Each row was made from one small tree. The marks that hang from a mark follow it in brackets, in alphabetical order. Every link used is in the known rows. Write each row's tree.
In the rows, zero is written as 128.
Known rows:
belo(pifeb(dapam rono)): [100 152 120 115 107 128 109 124  67 184 134 123  79 104 107 147  92 151
 126 120 133 143 108 145]
puni(dapam rinu(pifeb(kader rono))): [139 140 141  92 147 120 101 147  74 185  87 116  44  80 102 163 124 123
 106 109 140 145 128  97]
rinu(puni): [126 151 151 168 111  90  81 125  86 146  76 123  88  81 119  88 123 159
 114 139 132 130  82 154]
gepo(bikoz(fifof)): [ 86 189 177 147 184 102 120 114  79 102 104 103 121 100 112 111 113 119
 133 130 156 153 110 134]
rinu(pifeb(fifof kader) puni): [133 123 161 146  94 115 131 144 120 150  98  82  60  75 146  95 132 159
 127 131 118 107 106 167]
belo(pifeb(dapam fifof kader)): [105 117 127 123 115 122 170 127  90 157 157 113  93  97 140 125 116 148
 124 113 118 123 109 131]
gepo(bikoz(fifof) pifeb(belo rono)): [ 79 252 167 124 168 144 123  94 103 124 127  79 124 136 124 138 110 145
 173 117 153 144 132 107]
rinu(pifeb(kader) puni): [123 117 163 154  93 109  95 135  88 178  97  96  65  76 131 110 131 158
 114 132 139 121  94 146]
rinu(pifeb(dapam fifof)): [104 152 155 136 117 112 127 133 129 103 131 120  85  91 131 105 115 138
 118 127 121 145 101 217]
bikoz(fifof): [ 96 169 150 141 172 100 129 111 103 117  97 103 111 102 116 105  96 135
 110 135 136 152  71 152]
pifeb(belo dapam fifof kader rono): [101 192 106 106 125 117 164 101  86 150 163  75  88 105 154 149 119 163
 136  90 107 135  96  95]
gepo(bikoz pifeb(dapam kader rono)): [ 75 192 163 100 116 147 138 110  69 155 176 114 101  80 110 152 154 145
 156  76 164 132 181 102]
belo(pifeb(dapam kader rono)): [ 99 136 111 107 103 138 138 118  55 210 163 104  71  93 119 165 109 155
 125 101 134 130 117 103]
gepo(bikoz(fifof) pifeb(belo dapam)): [ 46 222 178 149 178 118 130  90 115  96 157 123 147 114 137 134 136 142
 154 112 157 158 125 118]
rinu(pifeb puni): [128 139 168 167  94  99  62 139 108 151  76 114  70  82 120  93 117 155
 118 150 135 131  85 190]
gepo(bikoz pifeb): [102 205 192 141 129 130  90 119  84 106 119 141 138 114  98  95 132 129
 152 126 163 148 142 149]
puni(rinu): [147 166 145 137 174  94  77 129  76 115 101 151 103 103  94 108  89 122
  99 144 145 145  88 130]
pifeb(dapam fifof): [103 164 136 129 134 100 140 118 111  98 132 124 104  85 130  97 119 144
 119 114 117 144  96 178]
gepo(pifeb(belo dapam kader)): [ 81 177 143 130 123 119 128  94  94 147 180 132 134 111 141 138 138 166
 123  98 141 149  96  90]
pifeb(belo dapam fifof rono): [102 209 111 117 129 113 136 104 100 124 141  94  92 113 141 131 104 162
 140 106 105 147  88 138]
rinu(pifeb(belo kader)): [126 160 146 146 123 109  93 119  72 161 130  91 105 130 137 132 105 144
 111 133 138 159  58 109]
kader(pifeb(belo dapam fifof rono)): [111 205  92 104 126  93 130  66  98 142 140  90  68 128 129 127 106 170
 151 122  96 178  91 139]
belo(pifeb(dapam kader)): [104 114 128 132 116 120 135 119  59 188 162 129  99  97 126 143 116 149
 110 114 139 139  99 106]
belo(pifeb(dapam fifof kader rono)): [106 138 113  96 103 146 178 125  85 182 162  90  65  95 135 147 108 155
 139  98 113 114 130 123]
puni(dapam): [118 151 146 134 130  92  91 128  75 146  68 144 106  94 105 104 134 130
 101 118 132 175  79 133]

Which tree is each row?
[118 145 155 137 160 100  78 135 105 114 132 160  83  84 104 136 100 124
  96 137 149 149 106 172] | puni(rinu(pifeb(dapam)))
[ 93 182 107 115 125 111 130  92  56 180 164  92  89 101 139 168 120 165
 120  90 127 149  85  71] | pifeb(belo dapam kader rono)
[131 123 134 125 114 135 154 135  80 163 126 100  99 121 131 109 100 141
 127 131 115 117 101 126] | belo(pifeb(fifof kader))
[126 158 156 164 105  93  87 138 128 143  49 101  69 100 157  97 140 158
 129 139 102 142  80 163] | rinu(pifeb(belo fifof) puni(dapam))
[138 148 146 133 165  98  80 131  76 162  98 131  85 110 129 152 124 122
  97 128 139 162  82  69] | puni(dapam rinu(pifeb(belo kader)))
[130 185 151 150 124 114  98 127 115 106 105  90 104 142 139  98  92 143
 128 149 115 151  60 173] | rinu(pifeb(belo fifof))
[112 186 184 118 127 142 155 124  97 107 142 108 125 107 122  97 146 131
 159 102 146 123 164 126] | gepo(bikoz pifeb(fifof kader))
[105 177 109 140 136  67  88  59  74 145 143 132 101 128 120 120 114 160
 127 136 124 201  61 120] | kader(pifeb(belo dapam))
[130 166 157 179 105  96  54 128 101 151  82 104  84 113 140 104 109 167
 122 157 131 139  59 159] | rinu(pifeb(belo) puni)
[ 99 112 154 154  95 100 109 126 100 177 132 114  59  52 142 128 148 164
 109 115 139 127 108 152] | rinu(pifeb(dapam kader) puni)
[ 96 154 140 145 120 100 110 107  81 159 164 109  99 107 144 151 123 151
 107 115 138 160  72 114] | rinu(pifeb(belo dapam kader))
[119 175 145 152 168  91  66 121 100 117 138 154  95 112 124 146  93 136
 103 146 142 161  79 143] | puni(rinu(pifeb(belo dapam)))
[ 75 202 193 139 171 129 125 107 113  97 116 118 136 111 110 104 125 129
 150 125 164 144 139 148] | gepo(bikoz(fifof) pifeb)
[122 149 155 128 159 105 112 140 133  88 128 144  78  86 120 117 100 126
 111 136 129 139 116 196] | puni(rinu(pifeb(dapam fifof)))
[133 165 153 131  86 127 106 146 127 148  78  70  38  86 128  97 113 161
 148 136 111 107 116 208] | rinu(pifeb(fifof rono) puni)
[134 205  99 117 126  93  78  67  60 171 114  89  78 149 107 127  90 163
 143 141 119 190  67 109] | kader(pifeb(belo rono))
[ 95 163 124 142 136  93 122  97  66 157 166 117 119 102 147 145 126 159
 108 103 133 156  67  76] | pifeb(belo dapam kader)
[110 236 177 145 138 133 112 113 107  80 126 116 144 145 128  89 124 140
 168 128 136 142 128 135] | gepo(bikoz pifeb(belo fifof))
[116 152 153 130  89 111  71 146  97 189  44 103  31  67 115 121 141 152
 123 125 125 141 113 168] | rinu(pifeb(rono) puni(dapam))
[117 123 151 124 157 103 109 131  89 143 156 143  76  76 116 153 114 126
  96 121 152 141 114 127] | puni(rinu(pifeb(dapam kader)))
[104 184 121 105 121 116 146 116 105 123 136 103  79  84 121 119 114 151
 134  99 111 134 116 174] | pifeb(dapam fifof rono)
[ 76 221 176 152 141 116  89  95  88 104 158 151 145 123 124 126 141 147
 151 112 159 161 125 121] | gepo(bikoz pifeb(belo dapam))
[137 209 100 108 125 101 112  72  88 144 111  73  71 151 119 109  89 163
 157 137  96 172  79 133] | kader(pifeb(belo fifof rono))
[115 188 147 125 123 133 150 111 116 125 142  97 131 136 149 105 122 161
 143 114 120 128  96 108] | gepo(pifeb(belo fifof kader))
[112 153 117 116 127  81 136  84 108 114 132 127  80 103 114  93 123 150
 131 130 109 173  98 179] | kader(pifeb(dapam fifof))
[ 88 186 141 104 108 140 116 110 111 145 148 132 100  89 107 129 122 158
 138 100 140 140 134 164] | gepo(pifeb(dapam rono))
[105 162 118 111 108 136 146 127  97 157 141 108  73 104 120 129  95 153
 141 118 110 126 121 169] | belo(pifeb(dapam fifof rono))
